Each row comes from the steps of one path. Every step used is in the known rows, and no mark comes twice. Write the path behind each row, first mark first.
In the rows, zero is written as 128.
Known rows:
c > s > r > t > a: [ 97 127 155 140 116  58 133 181 173 158 133  86 165 130 202 164 116 153
  97 108  94 136 126 107]
r > t > c: [122  92 175 148 116  30 175 162  94 113 108 129 140 158 175 106 123 160
 112  78 119 128 161 141]
r > t > a: [ 95 130 153 141 130  62 153 154 150 122 124 108 152 140 170 137 126 185
 122 106  90 145 141 122]
r > t > q > s > c: [113 110 138 185 123  65 159 168 120  99 103 134 141 128 153 114 113 148
 124  94 119 139 135 124]
f > r > t > q > s: [117 106 169 166 164  84 149 175 136 126 102 148 134 124 149 132 133 130
  86  77 104 126 127 108]
q > s > c > f > r > t > a > u: [113 133 133 174 147  95 107 199 169 132 123  99 139 130 164 167 138 159
 103  85  75 173  80 133]
t > c > f > r: [123 105 179 122 144  57 121 154  88  92 126 134 131 164 149 116 146 168
  70  66 100 142 160 146]
s > r > t > q > f > c: [ 80  97 151 131 148  85 120 177 112  60  92 164 130 152 179 116 130 183
  77 124 137 104 195  82]
t > c: [114 121 165 129 118  60 137 154  76 121 101 138 132 139 165 110 126 155
 121  89 100 145 186 159]
q > f > c > t > a: [ 71 158 153 132 133  87  91 160 135  85 147  90 153 119 125 122 108 203
 124  86  82 147 171 101]
f > c > s > r > t > a > u: [118 107 171 130 174  78 111 191 181 152  97 101 152 149 178 140 135 170
  98  93  90 150 162 101]
q > s > r: [108 147 145 147 117 112  94 176 138 140 116 112 143  81 201 161 114 118
 109 130  93 137 120 125]
q > f: [ 80 163 160 124 105 103 100 152 101  65 140 120 130 112 142 133 106 159
 135 120 107 131 127 141]
f > q > s > r > t: [123 123 188 155 147 113 126 147 144  89  92 123 130 104 177 117 130 103
  92 118 117 112 147  80]
f > c > t > q > s: [125 118 156 150 157  80 116 140 147 117 118 101 168 105 122  86 109 162
 115  68  94 154 193  92]
q > s > c > t > r: [ 98 142  93 177 105  87 109 173 135 176 141  73 161  97 193 143 117 137
 132  84  78 169 122 112]
s > r > t > c > f > q: [109  79 178 121 140  62 138 153 109  62 101 145 133 171 198 107 148 167
  53 109 137 104 189  88]
a > u: [130 118 167  94 156 123 122 140 165 121  95 140 140 121 151 124 140 141
 142 120 103 163 159 147]
c > s > r: [111 133 157 120 113  84 109 164 156 150 128  93 162 114 201 152 112 128
 101 121 104 135 125 118]
q > s > c > f > r > t: [125 129 137 178 125  88 109 185 137 114 131  91 141 126 176 148 125 140
  92  88  96 153  58 131]
u > a: [111 147 167  85 108  92 105 137 120 125 109 132 129 122 132 119  87 149
 123 136  83 164 140 117]
f > c > s > r: [127 120 168 122 155  89  91 171 145 137 103  96 152 133 186 125 122 147
  92 105 102 139 149 106]
f > q > t: [117 148 166 144 151 145 114 101 159  70 103 112 134  74 135  71 131 113
 120 113 108 145 163  75]
c > s: [130 144 171 134 107  71 127 147 152 150 142  76 164 109 162 137 102 118
 131  97  95 151 103 143]
q > f > r > t: [ 82 134 174 139 133  92 122 181 113  81 131 131 125 134 152 143 124 155
  98  92 111 114 106 116]

Write each row's path:
[107 144 128 182 131  86 105 192 149 125 133  87 141 127 172 164 129 161
  96  87  76 163  70 129]
q > s > c > f > r > t > a
[ 87 147 170 133 128  91  80 186 117  87 130 102 134 127 158 138 108 161
 107 105 106 127 136 114]
q > f > c > s > r
[125 111 189 139 135  65 115 147  92  64 117 130 126 145 155 108 140 147
  72  84 109 130 183 122]
t > c > f > q > s > r
[101 156 160 140 174 152 111 117 196  90  95 118 132  78 121  94 144 138
 132 110  81 168 189  77]
f > q > t > a > u
[123 139 180 167 138 100 131 126 144  96 107 102 134  86 131  76 124 106
 118  76 100 149 176  89]
f > q > t > c > s
[122 146 131 166 128 108  88 178 133 116 129  94 138 114 172 151 126 136
  98  97  88 161  66 139]
q > s > c > f > r
[110 124 121 118 145 115  87 153 122  80 115 116 137 162 176 125 148 179
  76 111 109 154  99 126]
s > c > f > r
[119 127 186 142 149  86 112 132 158  48 142  99 142 135 149 126 139 156
  69 105 103 132 134  89]
c > f > q > s > r > t > a
[126 112 174 121 119  46 126 138  82  76 135 123 138 159 146 105 132 173
  95  79 106 148 169 158]
t > c > f
[ 92 113 163 154 121  60 161 151 105  51 123 150 133 140 127 106 110 169
 122  98 132 119 161 118]
r > t > q > f
[103 116 159 131 150  75 157 162 176 130 111 122 148 144 160 140 138 183
 132 102  89 157 154 127]
r > t > a > u
[110 116 166 137 108  44 130 183 102 153 112 117 144 138 190 137 119 142
  99  86  99 136 176 141]
t > c > s > r
[133  98 181 117 154  74 126 137 142  70 150 111 148 162 154 122 146 164
  57  85 117 132  95 115]
c > f > r > t
[ 96 121 162 137 167  88 139 175 155 144 109 128 140 143 173 151 147 168
  83  89  83 136 126 107]
f > r > t > a
[125  98 171 142 161  66 121 174 141 119  96 116 150 147 169 111 122 155
  86  92 116 130 169  93]
f > c > s > r > t > q
[107 134 136 167 141 110 116 139 134 124 112  94 140 107 168 107 137 115
 116  88  95 146 161  76]
f > q > s > c > t > r
[ 78 129 146 133 130  84 130 135 143  89 146 125 167 106 109 103 110 173
 106  71 102 136 193  84]
c > t > q > f > r
[100 140 133 168 106  80 117 170 146 148 128  94 148  78 175 116 111 133
 114  82  90 162 160 110]
q > t > c > s > r
[ 73 104 145 129 128  85 130 169 114  63 104 165 133 141 183 127 126 176
  85 132 138 104 184  92]
s > r > t > q > f
[131  84 182 142 116  18 167 149  97  78 135 117 144 175 160 102 128 174
  91  70 124 132 147 141]
r > t > c > f
[115 112 165 136 110  60 137 172 161 146 131  89 165 129 207 148 112 131
  94 109 115 125 115 109]
c > s > r > t
[112  96 168 140 170  86 152 160 131 110  95 161 135 144 151 118 143 148
  79  84 115 122 148 103]
f > r > t > q
[110 131 142 156 115  73 141 126 160 125 147 100 183  78 120 103  95 146
 128  73  93 155 181  99]
c > t > q > s
[121 110 163 178 126  57 168 155 127  99 116 134 144 117 140 114 108 137
 125  90 117 133 142 124]
r > t > q > s
[112 131 116 118 120 103  92 137 116  66 124 105 144 157 174 114 134 185
 101 124 116 160 108 139]
s > c > f
[ 92 141 165 150 141  80 110 159 103  60 118 141 130 125  97 107 105 164
 127  89 111 137 182 122]
t > q > f > c > s
[134 129 189 127 145 109  94 118 142  39 138 105 138 122 148 113 136 131
  72 115 115 130 131  98]
c > f > q > s > r
[115  98 161 146 134  60 171 136 120  80 107 149 144 141 142  96 119 160
 117 100 131 128 168 119]
r > t > q
[ 70 136  95 143 108  95 116 148 123  84 119 118 158 126 144 100 109 193
 126  99 111 153 175 102]
s > c > t > q > f
[ 83 150 132 119 120  78 127 124 183 148 155  75 190 102 150 126 114 194
 126  89  65 167 180  98]
c > t > a
[127 115 160 116 154  87 110 129 151 122 121  86 174 123 151  84 118 173
 108  81  98 151 178  93]
f > c > t
[113 150 166 131 152 116  98  94 170  33 150  91 144 109 115  90 140 163
  92 103  95 160 148  85]
c > f > q > t > a
